What can hang from each mark
Z_173: Z_199 Z_212 Z_293 Z_442
Z_199: Z_212 Z_442
Z_212: Z_293 Z_442 Z_991
Z_991: Z_173
Z_293: Z_442
Z_442: Z_173 Z_991

Every row comes from one small tree of marks. The marks that hang from a mark follow it in brackets, in the order of their numbers. Every link used is in the known rows. Which tree was each row made from?
Known rows
Z_173{Z_212 Z_293}: [ -1 -31  11 -75  22   0  30 -19   2  -4  -2 -28  12 -22 -16  35 -56  24]
Z_442{Z_991{Z_173{Z_293}}}: [   8   39  -21    2   33   -6   21  -42   60   51 -104  -58   27   52
   49   17    1   40]
Z_442{Z_173 Z_991}: [ -2  57 -21  38  29  32  65  -9  -8  54 -45  14  40  33  32 -13 -18  48]
Z_991{Z_173{Z_293 Z_442}}: [ 18 -11  28 -12 -18 -29 -13 -55  52   6 -35 -24  19  33  -3  15   0  12]
Z_293{Z_442{Z_173{Z_199}}}: [ -13  -23   34   54  -54    7   16  -38 -108   26   38   75    4  -25
  -36   -2   45   14]
Z_212{Z_293 Z_442{Z_173}}: [ 50 -11 -36  -2  17  92   5   8  44 -26  28  36  -4 -23   8 -41 -28  14]
Z_199{Z_212 Z_442{Z_173 Z_991}}: [-16  54  -8  75 -15 -39 -10  92 -11  17  19 -11 -16   5  29 -21 -61  -4]
Z_199{Z_442}: [ 21   6  45 -64 -27 -22 -41  -5 -52   2  -7 -18  -9 -14 -25   9 -28  10]
Z_212{Z_293 Z_442{Z_173{Z_199}} Z_991}: [ 28   1 -44  -1  -8  53 -31  46  36 -49  35  48 -26  -8  33 -39  32 -42]
Z_212{Z_293 Z_991}: [ 43  63 -55 -83  14  37 -11  -6  37 -31 -22 -15   4   1  19  -6  48  11]
Z_293{Z_442{Z_173 Z_991}}: [-12  40 -39  81  -4  35  73 -27 -31  36  -4  48  45  38 -19 -18   7  41]
Z_293{Z_442}: [ 15  10  16  -7 -36  15  20 -61 -67  10   1  29  25  -4 -67  21  31  39]
Z_199{Z_212{Z_991} Z_442{Z_173}}: [ 19  58 -18  37 -53 -42 -46 106   0 -24  58  20 -37   8  30 -23 -56 -26]
Z_991{Z_173{Z_199 Z_442}}: [-13 -24  94  31 -29 -52 -44 -53 -29  25 -18  -1   0   8 -19   5  60 -18]
Z_293{Z_442{Z_173{Z_212}}}: [ -9 -44   5  57  -1  36  62 -27 -46   6  77  59  16 -16 -59 -17 -50  23]
Z_173{Z_199{Z_442} Z_212{Z_991}}: [-28 -29  43 -49 -13 -62 -60  53 -48 -33  49 -15 -38 -10 -21   2 -17 -62]
Z_173{Z_212}: [ -3 -20  40 -37  33   9  28 -24 -29  13   7 -14  13 -20 -35  17 -39  27]

Write each row's tree
[ -9 -14 -30 -12  32  26   1  34  11 -28  61  22 -26 -36  32 -35  15 -35] -> Z_442{Z_173{Z_199 Z_212{Z_293 Z_991}}}
[ -6  -3 -32  33  32  55   4  31  24  -9  -2  17  -3  -9  29 -39  25 -19] -> Z_212{Z_293 Z_442{Z_173{Z_199} Z_991}}
[-12 -22  36  65 -70 -69 -52  -7 -32   8  10  -1 -39 -33 -13  38  55 -12] -> Z_991{Z_173{Z_199{Z_212} Z_293{Z_442}}}
[ 18   8 -27  21  30  20   7 -12 102  15 -82 -42  19  66  31   8 -29  14] -> Z_212{Z_442{Z_991{Z_173{Z_293}}}}
[ 19  25 -23  -7 -26  -9 -80  93  33 -77  35   1 -51 -36   8  -1  58 -65] -> Z_173{Z_199{Z_212{Z_293 Z_442 Z_991}}}
[ 24 -14  -3  10 -32   1   2 -80  11  18 -27  -1   9  18 -20  20  18  37] -> Z_991{Z_173{Z_293{Z_442}}}
[-47 -54   7 -19  36 -13  15  35  22 -21 -13 -28   2   5 -15  27 -33 -35] -> Z_173{Z_199 Z_212{Z_442{Z_991}} Z_293}
[  7 -22  51 -24 -18 -33 -38 -54 -14  41 -62 -26 -14 -13  34  34  41  13] -> Z_991{Z_173{Z_199 Z_293}}
[-22  13  17   6  15 -38  -7 -34  15  55 -99 -51   5  28  53  27  49  10] -> Z_442{Z_991{Z_173{Z_199 Z_293}}}
[-37  17  46 -26 -12 -57 -43  20 -73  22 -37 -35 -10   2  -4   9  24 -23] -> Z_173{Z_199{Z_442{Z_991}}}
[-40 -35  15 -54 -17 -67 -12  24  12 -59  39  -3   2  14 -25  26   9 -61] -> Z_173{Z_199 Z_212{Z_991} Z_293 Z_442}
[ 20  12 -66 -16  53  58  31  27  59 -32  53  14  -5 -11  29 -44 -34  -3] -> Z_442{Z_173{Z_212{Z_293 Z_991}}}
[-14  10 -57  19  90  62  65  12  47   8  15 -15  16 -15  26 -45 -39  18] -> Z_442{Z_173{Z_212{Z_293}} Z_991}
[-11 -51  -7 -35  -7   4  39 -38 -21 -23  38   5  15 -20 -69  30 -32  16] -> Z_173{Z_212 Z_293{Z_442}}
